Each row was made from one path, in order. Every step used is in the known rows, and no mark comes twice. Write each row's path.
Known rows
dakesul, fefi: +0.43 -0.23 +0.95 +0.01 -4.86 -2.12 -0.21 +2.50 +1.09 +0.62 -1.11 +0.77
 +1.41 +1.26 -1.59 -1.48 -1.38 -0.55 +0.16 -0.18 -0.97 +1.25 +0.45 +0.03
 +0.09 -1.38 +0.28 +0.39 -0.04 +2.76 +1.40 -1.30 +1.45 -0.35 +1.92
fefi, ruti, pezas, bama, figaven, futo: -1.73 +0.23 -0.67 -0.57 -0.49 -0.35 -1.15 -0.22 -2.51 -0.11 +0.87 -0.69
 +0.77 +0.15 +2.29 +0.43 -1.06 -3.48 +1.20 +1.25 -0.92 +1.54 +0.63 -1.26
 -1.10 -0.33 -0.58 +0.36 -1.34 +2.44 -1.28 -0.94 -1.12 -0.09 +1.83
bama, figaven, futo, fefi: +0.92 -0.80 +0.64 -0.60 +3.21 -2.02 -0.24 +0.71 -1.66 +0.75 -0.63 -0.55
 +0.34 +0.63 -0.43 +0.73 -1.30 -0.78 -0.34 +2.27 -0.72 +1.26 -0.26 +0.09
 -0.62 -1.14 -0.05 -0.09 -1.24 +1.90 +0.27 +0.76 -0.18 -0.73 +2.05
pezas, futo, fefi, ruti, figaven, bama: +0.14 -0.04 +0.27 -0.60 +2.55 -0.53 +0.95 +0.82 +1.54 -1.16 -1.09 -0.21
 +1.78 +1.76 -2.59 +0.59 -0.93 +0.28 -0.56 +0.50 -0.09 +1.22 +0.71 +0.03
 +4.66 +0.08 +0.51 -0.19 -0.31 -0.22 +0.43 -1.93 +0.60 -1.99 +0.03
dakesul, figaven, futo, fefi, ruti, pezas, bama: -1.50 +0.64 +0.20 -0.58 -0.01 -0.57 -1.21 -0.54 -3.29 +1.73 -0.34 -0.34
 +0.72 +2.07 +1.22 -0.50 -1.67 -2.57 +1.58 +3.29 -1.33 +1.24 -0.26 -0.98
 +2.63 -1.14 -0.68 +0.11 -0.73 +2.15 +1.25 -1.44 +1.30 -0.69 +0.65
fefi, ruti: -0.33 -0.10 -0.05 -1.91 -1.90 +0.02 +1.02 +1.02 +4.14 -1.53 -0.82 +0.88
 +0.89 +0.61 -0.91 -2.01 -0.79 -0.74 +0.55 -0.01 -0.76 +0.89 -0.48 -0.80
 +1.29 -0.03 -0.79 +0.14 +0.24 +1.50 +0.02 -1.77 +0.03 -0.24 +0.39
bama, figaven: +0.03 -0.55 +0.27 -1.08 +1.16 -0.80 +0.33 +0.95 +1.95 -0.73 -0.02 +0.51
 +0.96 -0.08 -0.15 -1.22 -0.78 -1.74 -0.43 -0.73 -0.28 +1.64 +1.34 +0.13
 -1.72 -1.02 -0.09 +0.51 -1.23 +2.68 -0.91 -1.04 -0.05 +0.07 +1.53
figaven, futo, fefi, ruti, pezas, bama: -1.82 +0.45 -0.26 -0.88 -1.35 -0.85 -0.80 -0.23 -1.84 +2.28 +0.12 +0.26
 +1.04 +1.90 +0.96 -0.37 -1.15 -3.10 +1.60 +3.23 -1.22 +1.39 -0.52 -1.28
 +3.10 -1.56 -0.57 +0.18 -0.36 +1.77 +1.34 -1.47 +0.61 -0.47 +1.06
ruti, pezas, bama, figaven, futo: -1.66 -0.03 -0.50 -0.31 -0.31 -0.72 -1.06 +0.41 -2.97 +0.18 +0.91 -0.70
 +0.63 +0.18 +2.27 +0.92 -0.92 -4.02 +0.98 +1.24 -0.86 +1.62 +0.97 -0.98
 -1.26 -0.65 -0.22 +0.56 -1.56 +2.60 -0.62 -0.63 -0.58 +0.10 +2.07
futo, fefi, ruti, figaven: +1.72 -0.49 +0.25 -0.33 +3.38 +0.23 +0.65 +0.36 +1.97 -1.02 -1.73 +0.45
 +1.21 +1.70 -1.71 -0.28 -0.43 +0.25 -0.04 +0.00 +0.09 +0.88 -0.02 -0.53
 +3.10 -0.28 -0.22 -0.38 +0.12 +0.92 +1.12 -1.98 -0.47 -1.46 +0.34
bama, fefi, ruti, pezas, futo: -0.91 +1.06 +0.61 -1.55 -1.42 -0.26 -0.18 +1.40 +2.45 +0.29 -0.87 +3.23
 +1.46 +0.65 +0.36 -1.30 +0.62 -0.77 +1.23 +0.72 -0.74 +1.29 +0.02 -0.92
 -0.02 -3.48 -0.10 +0.24 +0.03 +0.07 -1.94 -0.81 +1.65 -0.60 -0.05
futo, fefi, ruti, figaven, bama, pezas: +1.12 +0.11 +0.06 +0.28 +0.27 +0.47 +2.01 +0.45 +5.63 -0.05 +0.82 -0.96
 +1.30 +0.08 -2.04 +0.05 -1.15 -0.36 -1.49 +0.52 -0.17 +1.26 +0.69 -0.18
 -1.43 +1.39 -0.04 +0.30 -0.14 -0.19 +1.59 -1.86 +1.24 -1.58 +0.92
fefi, ruti, figaven: +0.82 -0.43 -0.34 -0.51 +1.61 +1.08 +0.72 +0.88 +3.30 -2.55 -1.24 +0.51
 +1.29 +1.12 -0.99 -0.35 -0.26 -0.72 +0.31 -1.21 +0.18 +0.87 +0.63 -0.94
 +2.41 +0.33 -0.18 -0.14 +0.20 +1.13 +0.30 -2.39 -0.55 -1.07 +0.21
futo, fefi, ruti, pezas, bama, figaven: -0.94 +0.13 +0.28 -0.74 +1.30 -0.94 -0.69 -1.10 -1.60 +2.58 +0.39 +0.48
 +1.25 +1.35 +0.83 -1.75 -1.05 -2.70 +0.53 +1.62 -0.49 +1.97 +0.60 -0.23
 +0.02 -2.15 -0.50 +0.45 -1.16 +2.80 -0.24 -1.63 -0.38 -0.48 +1.19
dakesul, figaven, bama, fefi: +1.23 +0.42 +0.67 -0.72 -0.93 -0.15 -1.18 +2.73 +1.47 -0.45 -0.64 +0.22
 +0.25 +0.33 -1.02 -0.29 -2.17 -0.40 -0.41 -1.11 -0.49 +1.25 +1.11 -0.10
 +0.38 +0.92 +0.10 +0.43 -0.90 +2.14 +0.90 -1.64 +1.48 -0.92 +1.26
pezas, bama, figaven: -1.95 -0.68 +0.06 -0.17 +0.22 -1.30 -0.62 +0.64 +0.24 +0.21 +0.45 +0.39
 +1.28 +0.36 +0.93 -1.10 -1.32 -3.54 +0.60 +0.51 -0.38 +1.73 +1.29 +0.35
 -2.18 -0.72 -0.24 +0.95 -1.45 +3.38 +0.05 -1.60 -0.49 +0.18 +1.61

Write each row's path
-1.67 +0.44 -0.17 -0.14 -2.58 -0.74 -1.68 -0.10 -3.90 +0.77 +0.55 -0.78
 +1.04 +0.46 +1.82 +0.01 -1.24 -2.85 +1.20 +1.40 -1.03 +1.59 +0.67 -1.08
 -2.68 -0.60 -0.38 +0.38 -1.33 +2.88 -1.04 -1.09 -0.61 -0.37 +2.26 -> dakesul, fefi, ruti, pezas, bama, figaven, futo
-1.65 +0.34 -0.12 -0.87 -0.16 -0.18 -0.49 -0.73 -0.48 +1.30 +0.70 +0.55
 +1.41 +0.77 +1.35 -1.80 -1.00 -3.29 +0.84 +0.81 -0.52 +1.94 +1.11 -0.66
 -0.50 -1.60 -0.61 +0.67 -1.18 +2.92 -0.80 -2.12 -0.52 -0.07 +1.07 -> fefi, ruti, pezas, bama, figaven
-0.14 -0.03 +1.01 -1.13 +0.11 -1.04 +1.27 +0.29 +4.34 -0.09 -0.99 +1.76
 +1.21 +0.38 -1.33 -1.73 -0.50 +0.53 +0.21 +2.86 -0.78 +0.85 -1.22 +0.14
 -2.94 -1.42 -0.67 +0.18 +0.24 +0.00 -0.23 -0.41 +1.46 -1.37 +0.19 -> bama, pezas, futo, fefi, ruti
+0.51 -0.67 -0.66 +0.23 +1.43 +0.17 -0.23 +1.99 -0.11 -2.88 -0.75 -0.98
 +0.63 +0.32 +0.48 +2.60 -0.40 -2.00 +0.44 -0.39 -0.38 +0.79 +0.81 -1.22
 +1.33 +0.59 +0.27 -0.13 -0.62 +1.29 +0.61 -0.74 -0.59 -0.42 +1.59 -> ruti, figaven, futo
+0.73 -0.20 -0.25 +0.11 -1.00 -0.08 -0.55 +1.27 -0.79 -2.28 -1.01 -0.83
 +0.91 +0.66 +0.12 +1.25 -0.71 -0.69 +0.78 -0.13 -0.56 +0.73 +0.28 -1.46
 +0.03 +0.80 -0.07 -0.25 -0.32 +1.53 +0.13 -1.30 -0.88 -1.19 +1.63 -> dakesul, fefi, ruti, figaven, futo
+0.56 -0.36 +0.27 -1.36 -0.09 -0.89 +0.51 +0.44 +0.62 -0.31 -1.19 -0.05
 +0.31 +0.90 -0.94 -0.58 -1.17 +0.05 +0.36 +2.36 -1.08 +0.72 -1.39 -0.71
 +1.17 -0.23 -0.75 -0.28 -0.14 +1.05 +0.22 -0.44 -0.24 -1.06 +0.97 -> figaven, futo, fefi, ruti
+0.30 -0.34 -0.68 -0.38 +0.66 +0.65 -0.12 +1.20 +0.45 -3.20 -0.76 -0.79
 +0.63 +0.23 +0.31 +1.63 -0.49 -1.35 +0.70 -0.06 -0.34 +0.69 +0.24 -1.51
 +1.02 +1.05 -0.25 -0.16 -0.33 +1.12 -0.05 -1.10 -1.13 -0.90 +1.14 -> fefi, ruti, figaven, futo
+0.25 -0.29 -0.46 -0.30 +1.37 +0.05 +1.03 +1.93 +2.18 -1.73 -0.44 -1.00
 +1.47 +1.38 -2.02 +1.02 -1.15 -1.05 -0.98 -1.63 -0.05 +1.38 +1.64 -0.25
 +6.25 +0.93 +0.78 +0.10 -0.55 +0.71 +1.55 -2.35 +0.57 -1.07 +0.79 -> ruti, figaven, bama
+0.68 +0.93 +0.09 -1.72 +1.11 +0.28 +0.27 -0.86 -1.25 +2.12 -0.31 +0.04
 +0.74 +1.40 +0.06 -0.88 -0.33 -1.24 +0.05 +1.30 -0.94 +1.54 -0.07 -1.31
 +2.38 -2.21 -0.45 -0.30 -0.58 +1.11 -0.90 -0.79 -0.03 -0.82 +1.02 -> bama, figaven, futo, fefi, ruti, pezas
-0.59 +0.20 -0.03 -1.23 -3.22 -0.25 -1.07 +1.37 +2.88 +0.10 -0.16 +2.08
 +0.61 +0.05 +0.39 -2.03 -1.36 -1.81 +1.57 +0.71 -0.60 +1.06 -0.46 -0.89
 -1.19 +0.39 -1.07 +0.59 +0.05 +2.53 +0.27 -2.17 -0.31 -0.43 +0.91 -> pezas, bama, fefi, ruti
-0.12 -0.24 +1.02 -1.65 +1.01 -1.58 +0.56 +0.55 +2.54 -0.20 -1.88 +1.84
 +1.14 +1.24 -1.69 -1.78 -0.50 +0.63 +0.51 +2.57 -0.77 +0.81 -1.14 +0.01
 +0.77 -1.80 -0.56 -0.05 +0.12 +0.39 -0.35 -0.47 +0.89 -1.20 +0.04 -> pezas, futo, fefi, ruti
-1.24 +0.16 +0.46 -0.13 -0.15 -0.25 +1.57 +1.23 +5.70 -2.26 +0.19 +1.09
 +1.91 -0.23 -0.96 -0.11 -0.11 -0.80 -0.26 +0.79 -0.27 +1.17 +0.91 +0.11
 -3.08 -0.54 +0.19 +0.66 -0.16 -0.88 -0.77 -1.20 +1.75 -1.32 +0.03 -> fefi, ruti, figaven, bama, pezas, futo
+0.28 +0.19 +0.66 -0.94 -4.81 -0.92 +0.18 +1.26 +2.21 -0.14 -1.19 +0.85
 +1.28 +1.14 -1.37 -2.47 -1.22 +0.15 +0.62 +0.04 -0.99 +0.99 -0.35 -0.60
 -0.36 -0.47 -0.51 +0.18 +0.25 +2.23 +0.38 -1.95 +0.47 -0.80 +1.15 -> dakesul, fefi, ruti
+0.67 -0.32 +0.39 -1.28 +1.58 -0.75 +0.12 -0.24 -0.29 +0.00 -0.84 -0.24
 +0.43 +0.59 -0.56 -0.75 -1.17 -0.17 +0.10 +2.01 -0.80 +1.06 -0.85 -0.51
 -0.81 -0.33 -0.76 -0.17 -0.57 +1.51 -0.48 -0.27 -0.82 -1.10 +1.20 -> bama, figaven, futo, fefi, ruti
-1.85 +0.14 +0.66 -0.28 -1.86 -1.17 +1.55 +2.05 +6.15 -1.40 +0.46 +1.27
 +1.79 -0.45 -0.89 -0.09 -0.21 -1.12 -0.38 +1.39 -0.63 +1.29 +0.74 +0.47
 -3.60 -1.16 +0.37 +0.94 -0.40 -0.57 -0.27 -0.44 +2.90 -0.65 +0.57 -> figaven, bama, pezas, futo
-0.12 -0.29 +1.26 -0.16 +1.35 -2.42 +1.20 +1.17 +3.67 +1.03 -0.56 +1.02
 +1.56 +0.65 -2.12 -0.18 -0.76 +0.09 -0.77 +3.13 -0.71 +1.24 -0.30 +1.14
 -1.99 -2.04 +0.30 +0.28 -0.39 -0.46 +1.04 +0.35 +2.90 -1.23 +0.85 -> figaven, bama, pezas, futo, fefi
-0.76 +1.50 +0.94 -1.50 -0.16 +0.02 -0.47 +0.90 +0.77 -0.22 -1.21 +1.90
 +1.39 +1.29 -0.06 -1.09 -0.45 -0.35 +0.73 +0.64 -0.81 +1.34 +0.57 -0.56
 +0.99 -2.62 -0.04 +0.26 -0.44 +0.08 -1.84 -1.17 +2.44 -1.18 -0.42 -> dakesul, figaven, bama, fefi, ruti, pezas, futo
+0.49 +0.06 -0.30 +0.57 -1.05 +0.65 +1.93 +1.61 +6.15 -0.91 +1.23 -1.01
 +1.51 -0.27 -1.39 +0.51 -0.85 -1.67 -1.45 -0.57 -0.04 +1.42 +1.47 -0.22
 -1.61 +1.21 +0.31 +0.68 -0.33 +0.18 +1.60 -1.84 +1.41 -0.84 +1.30 -> ruti, figaven, bama, pezas
-0.06 -0.74 +1.47 -0.97 +2.37 -2.75 +0.36 +1.60 +1.82 +0.47 -2.00 +1.99
 +1.27 +1.52 -1.77 -0.60 -0.35 +0.10 +0.02 +2.69 -0.76 +1.10 -0.71 +0.87
 +0.88 -3.27 +0.24 +0.02 -0.34 +0.55 +0.77 +0.42 +2.10 -0.86 +0.57 -> pezas, futo, fefi
-1.38 +0.59 +0.27 -0.38 -2.12 -0.91 -1.01 -0.48 -1.74 +2.10 +0.61 +0.53
 +1.68 +1.18 +0.98 -2.09 -1.19 -2.88 +0.86 +0.77 -0.69 +2.01 +1.18 -0.45
 -1.49 -1.96 -0.42 +0.63 -1.11 +3.54 -0.44 -2.28 -0.28 -0.31 +1.55 -> dakesul, fefi, ruti, pezas, bama, figaven
+0.77 +1.38 -0.12 -1.94 -2.82 +1.27 +0.07 +0.99 +1.97 +1.57 -0.18 +1.97
 +0.69 +0.89 -0.01 -1.81 -0.14 -1.39 +0.59 -0.56 -0.75 +1.42 +0.18 -1.78
 +2.27 -2.02 -0.46 +0.14 +0.14 +1.22 -0.59 -1.95 +0.61 -0.32 +0.65 -> bama, fefi, ruti, pezas
+0.05 -0.23 +0.39 -0.34 +2.23 -1.77 -0.89 -0.13 -3.60 +2.41 -0.14 -0.45
 +0.48 +1.27 +0.59 +0.73 -1.18 -2.00 +0.30 +3.02 -0.94 +1.59 -0.11 -0.29
 +0.49 -1.90 -0.08 -0.06 -1.35 +2.13 +0.73 +0.14 +0.17 -0.66 +2.04 -> ruti, pezas, bama, figaven, futo, fefi
+1.10 -0.07 +0.62 +0.15 +3.05 +0.03 +0.85 +0.23 +4.30 -1.18 -1.28 +1.20
 +1.60 +0.77 -1.23 -0.17 +0.06 +0.33 -0.02 +1.03 +0.12 +0.75 -0.05 -0.22
 -1.38 -0.60 -0.15 -0.07 +0.21 +0.02 +0.12 -1.35 +0.37 -1.81 +0.09 -> bama, pezas, futo, fefi, ruti, figaven
-1.87 -0.54 -0.38 +0.08 -0.07 -1.21 -1.16 +0.98 -2.08 -1.20 +0.68 -0.68
 +0.57 -0.25 +1.84 +1.01 -1.35 -3.57 +0.92 +1.45 -0.77 +1.37 +0.72 -0.53
 -2.38 +0.15 -0.30 +0.61 -1.58 +2.96 -0.43 -0.46 -0.95 +0.18 +2.28 -> pezas, bama, figaven, futo
+0.86 +0.86 +0.23 -1.90 -0.23 +0.27 +0.92 -0.16 +0.93 +2.35 -0.79 +0.77
 +1.00 +2.02 -1.04 -1.76 -0.25 -0.69 +0.06 +1.26 -0.99 +1.40 -0.52 -1.22
 +5.19 -2.65 -0.42 -0.36 +0.10 +0.75 +0.43 -1.25 +1.08 -0.73 +0.38 -> futo, fefi, ruti, pezas
-0.15 -0.20 -0.61 +0.07 +0.13 +0.29 -1.67 +1.42 -0.46 -2.14 -0.19 -0.09
 +0.55 -0.03 +1.29 +1.68 -0.76 -2.14 +1.63 +0.39 -0.34 +0.77 +0.14 -1.62
 -0.48 +1.49 -0.42 +0.06 -0.49 +1.75 +0.04 -1.44 -1.28 -0.85 +1.55 -> pezas, bama, fefi, ruti, figaven, futo
+0.01 +0.14 +1.24 -1.07 +2.35 -2.12 +0.44 +0.90 +0.72 +2.11 -1.57 +2.12
 +1.45 +2.12 -1.32 -0.51 +0.00 -0.42 +0.03 +2.67 -0.93 +1.36 -0.51 +0.40
 +3.15 -4.55 +0.34 -0.11 -0.33 +0.11 +0.65 +0.36 +2.58 -0.93 +0.41 -> ruti, pezas, futo, fefi
+0.90 -0.82 +0.48 -0.62 +1.52 -1.92 +0.02 +1.61 -0.89 +0.58 -1.10 -0.45
 +0.16 +1.03 -0.94 +0.95 -1.09 -0.49 -0.14 +2.37 -1.03 +0.95 -0.78 -0.21
 +1.53 -1.05 -0.05 -0.26 -0.65 +1.26 +1.63 +0.71 +0.85 -0.62 +1.86 -> figaven, futo, fefi
-0.35 +0.21 +0.89 -0.96 +0.05 -1.20 +1.39 +0.33 +4.28 +0.12 -0.63 +0.84
 +1.35 +0.56 -2.00 -1.45 -0.86 +0.53 -0.26 +2.78 -0.82 +1.08 -0.88 +0.20
 -0.91 -0.71 -0.43 +0.15 +0.03 -0.39 -0.08 -0.71 +1.81 -1.57 +0.06 -> figaven, bama, pezas, futo, fefi, ruti
+0.77 +0.95 -0.04 -1.80 -0.17 +0.05 +0.44 -0.17 -0.63 +2.02 -0.70 +0.41
 +0.68 +1.65 -0.18 -0.66 -0.39 -0.84 +0.36 +1.51 -1.21 +1.24 -0.65 -1.44
 +4.19 -2.23 -0.42 -0.42 +0.00 +0.59 +0.11 -0.61 +0.47 -0.77 +0.73 -> figaven, futo, fefi, ruti, pezas
+1.00 -0.06 -0.59 -0.23 +0.49 +0.77 -0.94 +1.71 +0.50 -2.47 -0.66 +0.13
 +0.32 -0.20 +0.71 +1.58 -0.52 -1.16 +0.91 -0.43 -0.31 +0.67 +0.21 -1.68
 -0.62 +1.17 -0.25 -0.14 -0.37 +1.35 -0.40 -1.11 -1.47 -0.92 +1.46 -> bama, fefi, ruti, figaven, futo
